Each row comes from the steps of one path. Every step used is in the known rows, and no mark comes twice. Write the path behind each row, first mark first.
Known rows
zuvulo, lafe, sazed, rubuzos, loka: [-0.06 -2.98  4.21  3.48  2.62  0.47 -3.85  1.76 -0.63  1.00  1.35  2.71
 -0.31 -1.85 -2.10  0.75  1.45  3.42  0.61 -2.68 -0.35 -0.03  1.85]
vuro, sazed, zuvulo, lafe, loka, rubuzos: [ 0.37  4.25 -0.06  2.53  1.19  1.12  0.62 -0.74  0.75 -3.42 -0.31  2.55
  1.90 -1.35 -1.18  0.60  0.10  0.25  1.33 -4.19  1.06  2.53  3.04]
loka, zuvulo: [ 0.75  2.30  0.32 -0.08  0.34 -0.23 -4.08 -2.16 -1.55 -3.41 -3.22 -2.88
  0.04 -0.95  2.73 -0.52  0.85  1.06  4.77 -0.94 -2.99  1.21  0.62]
rubuzos, loka, lafe, sazed, zuvulo: [-1.18 -1.47  1.01  2.02  2.67  1.51 -1.93  0.97 -4.45 -2.03  1.88  0.82
 -1.73 -1.17 -2.18  0.52  0.29  0.62 -1.01 -1.37  1.11 -1.54  1.46]
rubuzos, loka: [ 0.05  0.04  3.64  1.43  1.87  0.08 -4.49  1.93 -1.94  1.77 -1.66  0.39
 -1.99  0.48  0.89  0.94  2.82  5.19  3.63 -2.47 -2.97  1.47  0.18]
lafe, sazed, zuvulo: [ 0.29 -2.17  0.91  3.41  1.06  2.35 -2.78 -0.95 -4.43 -2.25  3.57  2.04
 -1.34 -2.15 -4.05 -1.15 -0.61 -0.50 -0.69 -0.76  0.27 -2.58  3.03]
zuvulo, vuro, loka: [ 0.65  4.63  0.57 -1.71 -4.79 -1.63  0.62  1.25 -1.13 -1.05 -0.89  2.35
 -0.11  3.85  1.26  0.92 -0.50  3.10 -2.06  2.22 -0.42  1.40  2.47]
sazed, rubuzos, loka, lafe: [-0.58  0.51  2.45 -1.89  2.60 -0.32 -2.17  3.17 -1.08  0.30 -2.16 -0.22
  1.96  0.27  3.39  4.08  1.77  4.09  1.55 -2.09  0.56  1.20 -0.06]
rubuzos, loka, lafe, sazed: [-0.41 -0.54  0.94 -0.08  2.97  0.15 -1.42 -1.69 -1.71 -1.30  0.06 -1.06
 -0.85 -1.98 -1.10  1.06  0.12  2.55  0.92 -0.26 -1.60 -0.20 -0.33]
zuvulo, lafe, sazed, rubuzos: [ 1.27 -2.60  2.42  2.37  0.92  1.45 -2.08 -1.19 -0.39 -1.96  2.92  2.84
  2.90 -3.62 -3.24  0.30 -1.79 -0.01 -1.41 -1.14  1.41 -2.23  3.64]
zuvulo, loka: [ 0.83  0.09  0.22  0.42  2.08 -0.45 -0.84 -1.70 -1.29  0.03 -2.30 -1.97
  1.10  0.62 -2.14  0.27 -1.39  2.37  0.86 -0.63  0.62  0.14  2.15]
zuvulo, vuro, sazed: [ 1.78  3.02  1.24 -1.81 -0.68  0.26  0.86 -3.83  1.90 -0.81 -0.51 -1.47
  0.13 -0.76  2.86 -0.86 -0.46  2.67 -3.39  0.24  1.00  1.54  0.26]
vuro, sazed: [ 1.47  1.29  2.76 -1.12  1.84 -0.21  0.08 -3.22  1.73 -0.95 -0.06 -1.82
  1.49 -1.59  2.68 -1.09  0.67  3.27 -0.73 -0.17 -1.31 -0.45 -1.05]
zuvulo, sazed: [ 2.00  1.31  0.66  0.68 -1.98  0.08 -1.38 -2.54 -2.81 -3.71  1.61  0.27
  1.86 -3.60  2.26 -0.86 -1.05  1.03 -0.31  1.14  0.14 -1.07  0.84]
zuvulo, sazed, rubuzos, loka, lafe: [-0.24  0.65  1.81 -1.22  1.74 -0.97 -1.36  2.38 -1.50 -1.00 -1.03  0.04
  2.46 -1.20  4.18  3.30  1.27  3.61  0.19 -1.04  1.54  0.75 -0.37]
loka, lafe, sazed: [ 0.44  0.17 -0.26 -1.27  1.63  0.73 -0.36 -3.53 -1.82 -3.08  0.58 -1.56
  0.96 -2.71 -1.23  0.90 -1.72  0.63 -0.02  0.73 -0.87 -1.40  0.48]
lafe, sazed: [ 1.39 -1.48  0.90  1.57  0.72  1.15 -2.41 -4.00 -1.61 -1.52  2.34  0.29
 -0.47 -3.12 -3.47 -0.91 -1.03  1.01  1.26  0.53 -2.42 -1.45  1.59]
rubuzos, loka, lafe, sazed, zuvulo, vuro: [-0.26  1.30 -0.63  0.88 -0.72  2.06 -1.37  0.02 -3.76 -1.44  0.53  1.25
 -3.21  0.06 -1.41  0.77 -0.91  0.45 -3.54 -0.89  3.02  1.45  3.07]
lafe, loka, zuvulo: [ 0.37  2.94 -3.07  2.23 -0.78 -1.03 -3.51 -1.64 -2.72 -4.38 -2.41 -2.06
 -0.33  0.61 -0.71 -0.12  0.38  0.07  4.83 -2.34 -3.37  2.88  0.41]
zuvulo, vuro: [ 1.81  3.46 -0.19 -1.21 -3.22  1.75 -1.91 -1.88 -1.83 -1.02 -1.46  0.27
 -0.92  0.34  0.81  0.82 -1.41  1.39 -0.94 -0.25  0.93  2.20  3.31]
lafe, sazed, rubuzos, loka: [ 0.51 -3.71  3.76  3.57  2.54  0.12 -4.96  1.46 -0.27  2.80  2.13  3.12
 -0.98 -1.63 -1.97  1.15  2.62  4.62  2.53 -2.08 -1.84  0.35  1.52]

Which path is each row?
[ 1.42  0.24  1.10  1.46 -2.37 -2.28 -1.91  0.45 -0.19 -3.03  1.93  2.62
  3.86 -1.95  3.19  0.18  0.49  1.57  0.31  1.53  0.39 -0.65  1.58] | vuro, loka, zuvulo, sazed, rubuzos
[ 2.32 -1.43  1.79  1.69 -1.32  0.06 -2.59 -0.36 -0.96 -1.62  3.31  3.18
  4.05 -3.70  1.63  0.86 -0.31  1.41 -0.27  0.26  1.57 -1.30  2.46] | zuvulo, sazed, rubuzos
[ 1.76 -0.16 -1.21  3.35 -1.88 -1.20 -3.00 -0.75 -1.30 -3.69  2.22  2.02
  3.31 -2.81  0.87  0.42 -0.14  0.11  1.32 -0.76  0.55  0.70  1.70] | lafe, loka, zuvulo, sazed, rubuzos
[ 1.19 -2.40  1.05  0.07  1.57  0.61 -1.86 -1.12 -0.25 -1.15  2.44  1.71
  3.32 -3.02 -1.21  2.24 -0.86  1.13 -0.01  0.02  0.75 -1.43  2.08] | loka, lafe, sazed, rubuzos
[ 0.19  0.68  0.72  1.82  1.21  0.96 -1.52 -4.35 -1.78 -5.63 -0.41 -1.85
  0.04 -3.78 -2.42 -2.26 -2.41 -1.55 -0.18 -0.68 -0.85 -1.28  1.68] | loka, zuvulo, lafe, sazed
[-0.04 -0.76  0.84  1.54  3.63 -0.24  0.86 -1.07 -1.15 -0.49 -0.34 -1.61
  0.69  0.55 -1.95 -1.18 -0.68  1.57 -2.83 -0.99  3.08 -1.09  1.67] | vuro, sazed, zuvulo, loka
[ 1.50  4.36 -1.42 -0.93 -2.88  0.83 -2.95 -2.86 -1.30 -2.85 -3.32 -1.84
 -1.43  0.10  2.52 -0.16 -0.80  0.52  0.94 -0.31  0.03  3.40  2.52] | loka, zuvulo, vuro
[-0.22  3.70  1.55 -0.14  0.41  0.73 -1.74 -1.18 -2.18 -6.15 -4.19 -3.04
  1.43 -1.46  1.86 -1.04 -1.66 -1.07  0.47 -2.33  0.27  0.01  1.59] | loka, zuvulo, lafe
[ 0.77  3.31  1.27 -0.69  0.66 -0.88 -0.74 -3.05  2.34 -0.70 -2.61 -2.84
 -1.80 -0.41  4.37 -1.47  1.46  3.39 -1.28 -0.59 -0.39  3.39 -0.94] | rubuzos, loka, zuvulo, vuro, sazed
[-0.51  1.68  2.57  1.39  0.48  2.62 -0.88  1.59 -4.80 -5.10 -0.79  0.58
  0.99 -0.85 -0.92 -0.63 -2.13 -1.66 -3.16 -3.08  3.30 -2.14  3.48] | sazed, zuvulo, lafe
[ 0.95  2.42 -0.38  0.55 -2.79  2.70 -2.15  0.05 -4.01 -1.67  0.01  1.76
 -1.86  0.74 -0.34  0.38 -1.17 -0.02 -2.70 -0.99  3.06  1.23  4.32] | sazed, zuvulo, vuro
[ 1.60  2.42  1.30  0.21  2.67  0.52 -0.87 -2.33  2.33  0.69 -2.81  0.65
  2.21 -1.43 -0.09  1.48  0.44  3.36  5.09 -1.40 -0.12  2.54  3.90] | zuvulo, loka, rubuzos
[ 0.09 -0.46 -1.10 -0.84  3.04 -0.13  0.89 -4.01 -1.32 -2.36 -0.37 -2.68
  1.24 -1.83 -3.10  0.57 -2.57  0.67 -0.96  0.91  0.63 -1.10  0.79] | zuvulo, loka, lafe, sazed
[-0.43  1.43  0.87  1.45  0.11 -0.71 -0.19 -2.82 -1.28 -5.61 -0.18 -0.68
  0.16 -1.87 -2.17 -2.17 -2.11 -0.85 -1.08  0.62 -1.35 -1.36  1.35] | vuro, loka, zuvulo, lafe, sazed
[ 0.49 -2.17  4.26  2.26  1.95 -0.02 -5.20  3.43 -0.56  2.99  0.09  2.77
 -0.16 -0.05  0.58  2.18  3.31  5.39  3.17 -2.83 -1.44  1.22  1.45] | sazed, rubuzos, loka
[-0.44  0.09  1.67  2.68  2.20  0.56 -2.41 -2.90 -1.67 -4.20 -0.79 -1.62
 -1.51 -3.12 -2.24 -2.10 -0.93  0.01  0.50 -1.55 -1.42 -0.41  1.01] | rubuzos, loka, zuvulo, lafe, sazed
[ 2.25  0.01  2.15 -0.30 -0.45  0.32 -0.79 -1.39  2.77  0.69  1.47  1.79
  2.67 -1.45  2.06  0.83  0.14  2.83 -2.79 -0.31  2.21  0.88  2.10] | zuvulo, vuro, sazed, rubuzos
[-0.22  2.39 -0.70 -3.33  2.73 -0.52  1.44 -0.94 -1.74 -2.22 -4.19 -4.06
  2.96  0.80  1.11  2.55 -1.85  1.79 -0.42 -0.27  2.27  0.31  0.61] | zuvulo, loka, lafe
[ 0.71  1.62  0.84  2.05 -0.37 -1.41 -3.22 -1.62 -2.24 -3.63 -0.84 -1.38
 -0.53 -3.13  4.21 -1.60  1.39  2.06  2.56 -0.07 -1.45  1.14 -0.68] | rubuzos, loka, zuvulo, sazed
[ 0.93  5.40  1.31 -0.49 -2.59  0.13  0.17  1.32  1.08 -0.40 -0.67  5.19
  0.51  1.44  1.86  1.71  1.25  2.97  1.73  0.28  0.40  2.94  4.88] | sazed, zuvulo, vuro, loka, rubuzos
[ 1.92 -1.39  3.44  0.05  1.56 -0.20 -1.39 -0.90  2.60  0.66  1.99  1.36
  3.76 -2.02  1.93  0.72  1.08  3.31 -0.67 -0.74  0.50 -0.77  0.91] | vuro, sazed, rubuzos
[-0.87  2.30  1.90 -2.45  2.61 -0.20 -1.53  2.04 -2.16 -0.67 -3.61 -2.11
  0.47  0.63  3.56  3.19  1.45  4.01  1.94 -1.80 -0.69  1.38 -1.00] | rubuzos, loka, lafe
[ 0.55 -0.11  1.56  1.63  0.92  1.66 -0.83 -3.58 -2.03 -4.25  1.17 -0.18
  0.42 -3.55 -3.74 -1.52 -2.99 -0.87 -1.70 -0.59 -0.11 -2.21  2.26] | zuvulo, lafe, sazed
[-0.06  2.55  0.04  0.68 -4.10 -0.64  0.69  1.16 -2.57 -1.69  1.79  3.81
 -1.44  2.94 -1.73 -0.17 -0.91  1.36 -3.98  2.20  0.90  0.02  3.42] | lafe, sazed, zuvulo, vuro, loka
[ 0.58  3.69 -0.02  0.16 -1.54  0.21 -3.88 -0.87 -1.21 -0.92 -3.90 -1.37
 -3.33  0.74  2.71  0.19  1.05  2.45  1.83 -1.41 -0.65  4.59  1.73] | rubuzos, loka, zuvulo, vuro
[ 0.96 -2.08  1.82  2.50  1.14  0.86 -2.71 -1.83 -0.11 -3.17  1.65  1.52
  2.44 -3.83 -2.15 -0.24 -1.37 -0.63 -0.25 -1.26  0.83 -1.43  3.08] | loka, zuvulo, lafe, sazed, rubuzos
[ 2.00 -3.66  1.89  2.31  0.80  0.92 -3.52 -1.61  0.00  0.07  3.78  3.23
  2.18 -3.25 -2.96  0.87 -0.29  1.51  0.92 -0.21 -0.54 -1.61  3.07] | lafe, sazed, rubuzos
[ 1.71  3.87 -1.11  1.84 -0.15  0.78 -1.98 -1.23  0.57 -1.01 -0.69  2.82
  1.35 -0.81 -1.41  2.12  1.08  2.23  6.45 -3.17 -2.44  3.98  3.26] | lafe, loka, rubuzos
[ 0.00 -0.95  0.18  2.11  2.36  0.60 -0.99  0.26 -3.48 -0.71 -0.78 -0.51
  0.28  1.05 -3.32 -0.23 -1.06  1.02 -0.85 -1.38  2.81 -0.98  3.35] | sazed, zuvulo, loka
[ 0.42  4.21 -0.56  2.98  0.13  1.83 -0.71  0.32 -1.18 -3.55 -0.61  3.42
  1.47 -0.91 -2.36  1.46 -0.30 -0.33  2.97 -4.55  0.76  2.63  4.41] | sazed, zuvulo, lafe, loka, rubuzos
[-0.24  1.21  0.11 -1.74  0.19 -1.33  1.48 -1.69 -1.36 -3.02  0.83 -0.12
  1.34 -0.32 -1.03  0.97 -1.26  1.62 -1.05  2.38 -1.40 -1.54  0.08] | vuro, loka, lafe, sazed
